Each row was made from one walk, in order. Every step used is in the known rows, and no mark comes twice. Write each row's walk.
Known rows
sefetaz kelu vali mefugop: [  9.1 -19.6  26.8 -17.0  -9.4 -24.2 -26.5  20.4 -20.0  16.8   4.6 -28.7
  19.1 -33.7  -3.5 -28.4  -6.1  10.0   6.4 -41.6 -13.1  -2.3  -0.1]
kelu vali sefetaz mige: [ -2.9 -15.1  22.9  20.2  -3.6  29.0 -27.4  35.9   3.4   5.4   7.1 -21.2
  29.3 -32.7  -6.6  -4.4  -5.9  17.1  18.7 -12.2 -22.0   0.5  -7.2]
lutir kelu vali sefetaz: [-13.7   8.7  15.1  27.4   6.4  -1.8  -0.7  25.5   5.1  15.6 -11.6 -32.6
   1.2 -48.8 -10.5   8.3  -1.4  15.9  16.3  -1.8 -13.4  -0.9 -14.2]
mige vali: [ 28.3  -0.7  -8.2  -9.8  11.2  14.2  -3.1   2.5  -8.5   1.9   0.9  12.4
 -10.7 -12.5  -7.2   8.2  15.9  10.8  -2.0 -11.9 -10.0  -7.4 -11.0]
sefetaz kelu: [ 11.0 -13.9   2.0  -6.1  -6.3 -17.7  -3.0   2.1   0.1  20.1   7.2   8.6
   4.7 -18.1   1.1 -26.6   2.0   2.0 -12.4 -26.3  -1.2  -7.9   4.5]
nati vali mefugop lutir: [  3.8 -22.1  13.5  23.2   0.2 -31.5 -32.7 -27.4  -8.7 -11.4  -1.4 -21.0
  -1.3  -0.6  -5.0 -13.0 -14.0   7.9  16.9   1.6  -3.8 -16.5  -1.4]
nati kelu vali mefugop lutir: [  1.6  -9.4   1.2  16.5  -3.6 -33.2 -16.3  13.6  -3.7  16.0 -10.6 -19.4
  10.1 -41.7 -19.6 -15.3 -37.1  26.0  26.1  -3.1  -8.4  -6.1   1.6]
mefugop lutir: [ -1.2 -15.7 -16.7  21.5 -10.3 -28.0  -5.5 -10.8   9.0 -10.4   7.5   9.1
  -4.2 -10.5  -6.8  -4.2 -18.1   4.8   7.8  17.3 -12.4  -4.6  -2.5]
vali lutir kelu: [-13.1  -5.0   4.6  19.2  -7.1  -8.9  19.6   2.2  16.3  14.6   7.8  -1.3
   2.3 -14.2 -31.3 -10.5 -10.1   4.2  -9.3  -5.4 -13.1   3.4  -0.6]
mefugop nati sefetaz mige vali lutir: [ 13.8 -35.5  -2.7  32.7  -5.3  35.4  -8.0  12.1  11.3   4.9  26.9  11.0
   7.3 -14.6 -46.4 -29.6 -25.9  12.8  -4.0 -15.3 -37.8 -23.9   1.2]
mefugop nati: [  4.9 -14.0  -9.2  23.0  -3.3  -6.1   3.5 -10.2  -0.7 -16.0  -5.9  11.8
  -4.0   0.9 -20.6  -2.7 -13.1 -18.3   6.4  -4.8  -6.1  -9.2   1.5]
nati sefetaz mige vali: [ 23.6 -11.8   1.3  10.8   6.8  44.2 -19.3  25.1  -0.5  20.9  27.5  -6.5
   0.5 -18.9 -14.0 -20.6  -7.5  36.9  -5.8  -4.1 -20.4 -16.8  -2.4]
lutir kelu: [  3.2   8.6  -2.9  19.5   3.2 -11.7  14.1   0.2   0.4  15.8  -3.4  -9.6
 -12.9 -16.8 -11.4   2.1  -2.1   5.7  -1.1   0.8   5.8   3.2  -4.4]
kelu vali: [ -4.0  11.8   7.7  -7.8  -8.6   1.7  -9.5  21.1 -14.4  -6.9  -3.4 -21.3
   4.4 -23.4  -3.5   9.1   3.9  -1.6   9.1 -15.1  -4.9   1.5  -0.7]
vali sefetaz mige: [  0.9 -30.0  18.2  32.0   4.3  29.2 -18.8  16.0  19.8  12.6  11.7  -1.4
  26.4  -8.8  -6.1 -15.1  -9.8  21.1  11.2   2.9 -18.0  -0.8  -7.7]
sefetaz kelu vali lutir: [ -5.6 -14.5  17.9 -12.5 -23.0 -14.7  -5.7  22.4   1.5  15.7  13.1  -3.6
  19.6 -37.0 -17.0 -27.4  -2.0  -0.7 -10.8 -44.3 -21.3  -7.1   8.1]
sefetaz kelu vali mefugop lutir: [  6.8 -30.1  14.4   1.0 -15.1 -46.0 -29.1  12.4 -14.3  10.4   9.7 -22.4
  16.5 -39.4  -8.5 -31.6 -18.9  13.8  12.3 -30.4 -22.4  -5.4  -1.8]
mige vali sefetaz kelu: [ 22.8 -25.1   8.3   0.2  16.8  10.5 -12.5   8.8  10.0  23.4  -1.4  12.7
   2.8 -38.0  -0.9 -16.0  14.6  25.7  -1.8 -19.4 -28.1 -20.2 -17.7]
lutir kelu vali mefugop: [ -0.3   3.8  20.8   9.4   4.0 -19.6  -8.7  20.6 -21.6  11.3  -6.4 -45.4
   1.5 -33.8 -14.5   0.3 -11.6  14.4  16.9 -17.0  -6.2  11.1  -9.3]
mefugop lutir kelu vali sefetaz: [-14.3  -9.4  -2.5  46.5  -5.0 -29.5  -6.4  11.8  13.8   4.1  -4.1 -20.7
  -2.4 -52.6 -17.0   2.7 -16.7  18.8  22.9  16.4 -25.1  -4.7 -16.0]
lutir kelu vali: [ -0.5  20.4   3.9  12.1  -3.7 -10.9   5.5  22.1 -11.8  10.6  -5.3 -27.9
  -8.3 -38.5 -13.2  10.6   1.3   4.9   6.5 -12.3   1.6   5.4  -4.3]
kelu vali mefugop nati sefetaz: [-12.7 -15.4  21.5  13.9  -0.1  -5.1 -25.7  21.1 -16.9  -6.3  -5.0 -45.7
  10.0 -24.5 -20.2 -14.8 -28.3  10.1  22.4 -10.9 -25.3 -10.5  -2.5]
sefetaz mige vali mefugop lutir: [ 45.2 -44.9   0.8  20.3   2.3   5.5 -34.5   4.2 -10.4   5.0  26.5   5.0
  14.2 -11.6 -22.7 -18.7 -19.9  31.8  14.9 -14.0 -24.8  -1.1 -12.1]

Write each row's walk
[  1.7 -26.8   0.4  32.9   1.8 -46.0 -10.5  -9.0  -1.5   6.3   3.6 -21.7
  -2.1 -16.9 -17.6 -12.2 -30.6  22.5  17.5  11.9 -16.3   4.0 -11.9] => vali mefugop lutir kelu
[ 34.9 -21.2  -0.9  20.3  -4.6  28.0  -0.5  15.3   4.7  20.9  27.7  14.5
   9.4 -20.1 -40.0 -14.7  -6.2  21.8  -8.8 -27.1 -20.4   0.0  -6.3] => sefetaz mige vali lutir kelu
[ -2.7 -16.2  24.0  19.1   5.0  -2.0 -21.7 -10.6  11.3  16.5  -7.6  -9.7
   3.0 -21.0   5.4 -25.5  12.7   7.4  -0.3 -18.1  -4.6 -29.8  -1.1] => nati vali sefetaz kelu
[ 27.2 -38.3   6.8   4.2  13.8  -3.8 -21.8   3.0 -11.3  15.2   5.4  -7.8
  -3.6 -26.5 -23.0 -35.2 -14.8  23.7   2.7 -27.0 -31.7 -25.2 -10.3] => mige vali mefugop nati sefetaz kelu
[  5.4 -25.5  -4.2  39.8  -6.8  22.5 -11.3   9.6   7.1   2.8  17.2  -2.8
   5.1  -6.6 -26.0 -27.6 -32.1   6.4   2.7   0.1 -15.4 -19.3   5.3] => mefugop nati sefetaz mige
[ -5.4 -15.0   3.0  16.3 -11.2  -7.5  -9.7  18.0  -1.9   8.7   4.7 -16.4
  -1.6 -39.1 -21.0 -31.1 -19.6  -0.7  -1.1 -20.7 -20.5 -27.0   7.5] => mefugop nati sefetaz kelu vali
[ -4.5 -18.7  13.6   7.7  -9.2 -32.2 -30.6  11.2 -16.3 -11.2   0.8 -33.6
  13.4 -27.7 -10.2  -4.4 -22.6  13.7  26.1  -4.3 -23.8   3.5  -6.8] => kelu vali mefugop lutir
[ 47.0 -33.6  11.4   3.2   8.9  27.2 -30.5  11.9 -17.4  11.1  21.4  -1.9
  17.0  -4.0 -17.4 -16.2  -7.0  28.0   8.2 -25.7 -16.3   1.6 -10.9] => sefetaz mige vali mefugop
[  0.8  -5.4  17.5  38.0  -0.8  13.3 -11.2  35.2   3.6  20.7   3.1 -28.9
  12.9 -46.6 -18.3  -2.1  -8.5  21.9  16.0 -10.4 -13.9   3.0 -11.2] => lutir kelu vali sefetaz mige
[  0.0   2.6 -12.8  33.5 -14.1 -37.5  -1.4   7.9  -1.7  -0.6   2.8 -17.0
 -11.7 -44.7 -18.2   4.8 -16.9   7.8  14.5   7.1 -12.0  -1.1  -6.7] => mefugop lutir kelu vali
[-11.0 -14.1  28.4  -8.3  -1.7 -10.5 -28.5  31.9 -10.9  27.0  11.6 -46.6
  13.3 -39.3  -1.6 -40.4 -15.4  29.7   0.4 -22.5 -22.3 -16.3   2.3] => nati sefetaz kelu vali mefugop
[ -2.5 -40.7  17.2  16.7   3.7 -18.2 -19.6   0.5  -3.9  13.1   4.4 -22.8
   8.0 -13.7 -18.7 -46.7 -33.8  13.2   5.9 -14.6 -24.3 -20.3   0.2] => vali mefugop nati sefetaz kelu
[ 21.2 -38.9   1.9  23.5   5.1  15.2 -35.0  17.2  -0.5  17.1  31.4 -16.2
   7.9 -21.2 -22.0 -31.2 -29.0  49.9   9.4   4.6 -34.8 -14.8  -9.8] => nati sefetaz mige vali mefugop lutir
[ -9.6  -5.2  17.1  30.4   2.6 -15.7  -9.2  20.9 -13.5   8.1  -6.1 -53.6
  -4.5 -41.0 -28.9 -12.3 -28.6  16.1  18.4  -7.6 -18.8  -7.8  -7.6] => lutir kelu vali mefugop nati sefetaz
[  9.3  -6.5  -1.1  29.4  -2.5  -4.8  -8.0 -27.1  -5.8 -20.9 -12.1   3.5
 -14.7   3.3 -17.9  -3.9  -2.9 -25.7   6.2 -14.3   6.7 -27.4   5.1] => mefugop nati vali
[ 49.3 -44.2   5.7  20.3   7.0  21.8 -26.9   4.3 -16.7   0.3  16.1   7.6
  14.8  -3.5 -30.7 -18.7 -17.2  16.4  12.7 -29.1 -21.5  -2.9 -10.0] => sefetaz mige vali mefugop nati
[ 28.1 -19.0  10.4 -12.2  19.4   4.4 -19.1   0.5 -18.8   3.5  -1.1  -7.8
  -0.3  -6.8  -8.5  -2.4   1.9  22.5   8.3 -16.3 -18.1  -2.5 -15.4] => mige vali mefugop
[ -0.4 -35.6   4.7  17.1  -0.7 -36.2 -21.5 -11.0  -1.8  -6.3   5.8 -14.4
   8.5  -3.1  -8.2 -15.3 -28.3  17.6  19.7  12.0 -20.1   3.0  -8.8] => vali mefugop lutir
[ 45.5 -17.6  -4.7   6.1   2.5  35.1 -15.3  13.4  -9.3  10.5  21.7  16.6
   6.7  -9.1 -15.1  -6.3   2.8  19.1  -0.7 -23.4  -9.1  -2.3  -6.9] => sefetaz mige vali
[ -1.6  -9.7   2.1  44.4  -9.4 -12.9   7.3 -25.3   8.4  -8.5  -5.5   2.0
 -10.9  -8.5 -42.2 -12.7 -11.5 -22.1  -0.9 -17.7  -3.9 -24.2   5.1] => mefugop nati vali lutir kelu
[  3.0  -8.9 -20.3  38.4  -6.2 -37.1   7.4  -9.6  10.3   5.1   4.1   0.1
 -15.5 -25.1 -17.2  -1.7 -18.6  10.5   6.1  18.7  -6.8  -1.5  -7.7] => mefugop lutir kelu
[ 48.5 -39.2  -2.8  33.7   5.4  -3.3 -22.6   5.8  -9.6  16.7  23.3  -1.6
   4.5 -23.7 -30.1 -17.0 -22.2  37.4  12.5 -13.0 -21.0   0.1 -15.4] => sefetaz mige vali mefugop lutir kelu
[ 12.0 -29.8  18.3   0.1  -9.8 -29.8 -24.4  12.3 -20.5   4.3  -2.1 -19.2
  15.8 -32.9 -16.7 -31.3 -15.3  -2.7   9.4 -46.8 -18.2  -8.6   1.8] => sefetaz kelu vali mefugop nati
[ 12.9 -16.9   4.1  25.1   0.8  36.2  -3.1  25.7  11.6  33.2  33.2  -8.4
   0.9 -29.8 -37.9 -26.7 -15.2  39.7 -11.8  -9.8 -27.9 -12.6  -3.6] => nati sefetaz mige vali lutir kelu
[  1.1 -18.9  19.1   8.4  -3.7 -14.5 -22.7  11.6 -23.0 -17.2  -9.6 -30.1
  12.9 -18.0 -18.7  -4.3 -19.6  -5.3  24.6 -23.2 -17.7  -1.3  -4.5] => kelu vali mefugop nati
[-10.6   0.6  14.4  -6.6  -8.6  -1.5 -16.6  33.3  -3.5  26.6  11.6 -30.0
   2.2 -43.3  -1.3 -31.5  -4.6  19.5  -8.5 -20.3 -17.1 -21.3   5.6] => nati sefetaz kelu vali
[ 13.3 -12.7  -0.4  -8.3   1.6  16.2   1.7   2.6   3.5   2.4   9.5  18.0
   1.2 -12.2 -26.2  -1.9   6.3   9.8  -9.1 -18.2 -27.7  -6.6  -6.0] => mige vali lutir
[  6.8 -15.3  10.7  37.9   1.7 -39.7 -22.4 -25.7  -8.7   0.7  -3.8 -29.8
 -10.2 -13.4 -14.3 -12.0 -16.2  11.8  16.1   1.5  -0.1 -15.1  -5.7] => nati vali mefugop lutir kelu
[ -4.9  -7.9  -4.9  25.9 -13.2  -8.1  10.3   9.3   8.9   4.2 -11.7   9.3
   8.5 -33.2 -45.4 -14.9 -31.4  -8.2  11.2 -20.8 -11.0 -17.7  12.8] => mefugop nati kelu vali lutir
[ -6.0 -28.9  15.3  12.8   4.9  -6.2  -9.6   7.3  22.2  24.4  -0.8   1.0
  16.4 -25.3   4.4 -27.1  -0.1  16.0   0.2  -9.8 -20.4 -13.5  -8.0] => vali sefetaz kelu
[ 11.4 -15.2   4.8   5.7  21.9  25.5  -9.6   6.1  10.0   8.6  -6.4   5.6
  -0.6 -22.3  -4.0   6.1  14.0  23.2   7.2  -1.3 -26.9 -13.3 -21.3] => mige vali sefetaz
[  0.9 -20.9  -0.4  57.1 -10.6 -14.6 -15.3  20.3  12.7  10.8  10.6 -17.0
   9.7 -50.6 -25.0  -6.8 -22.5  26.1  23.5   7.3 -25.2  -1.4 -12.7] => mefugop lutir kelu vali sefetaz mige
[  7.5  -3.1  10.6 -14.4 -14.2 -15.5 -12.7  20.8 -12.4  15.9   4.1 -10.9
   8.9 -38.0  -1.0 -18.2   5.6   0.7  -4.2 -40.2  -6.3  -7.2   3.9] => sefetaz kelu vali
[-10.5 -29.7  14.4  22.5   8.5  -7.0 -16.4  -0.2  -2.9  -0.7  -2.2 -29.5
   5.5  -3.0 -19.0 -26.3 -35.6  12.8  14.0   4.0 -22.3 -13.3  -3.3] => vali mefugop nati sefetaz
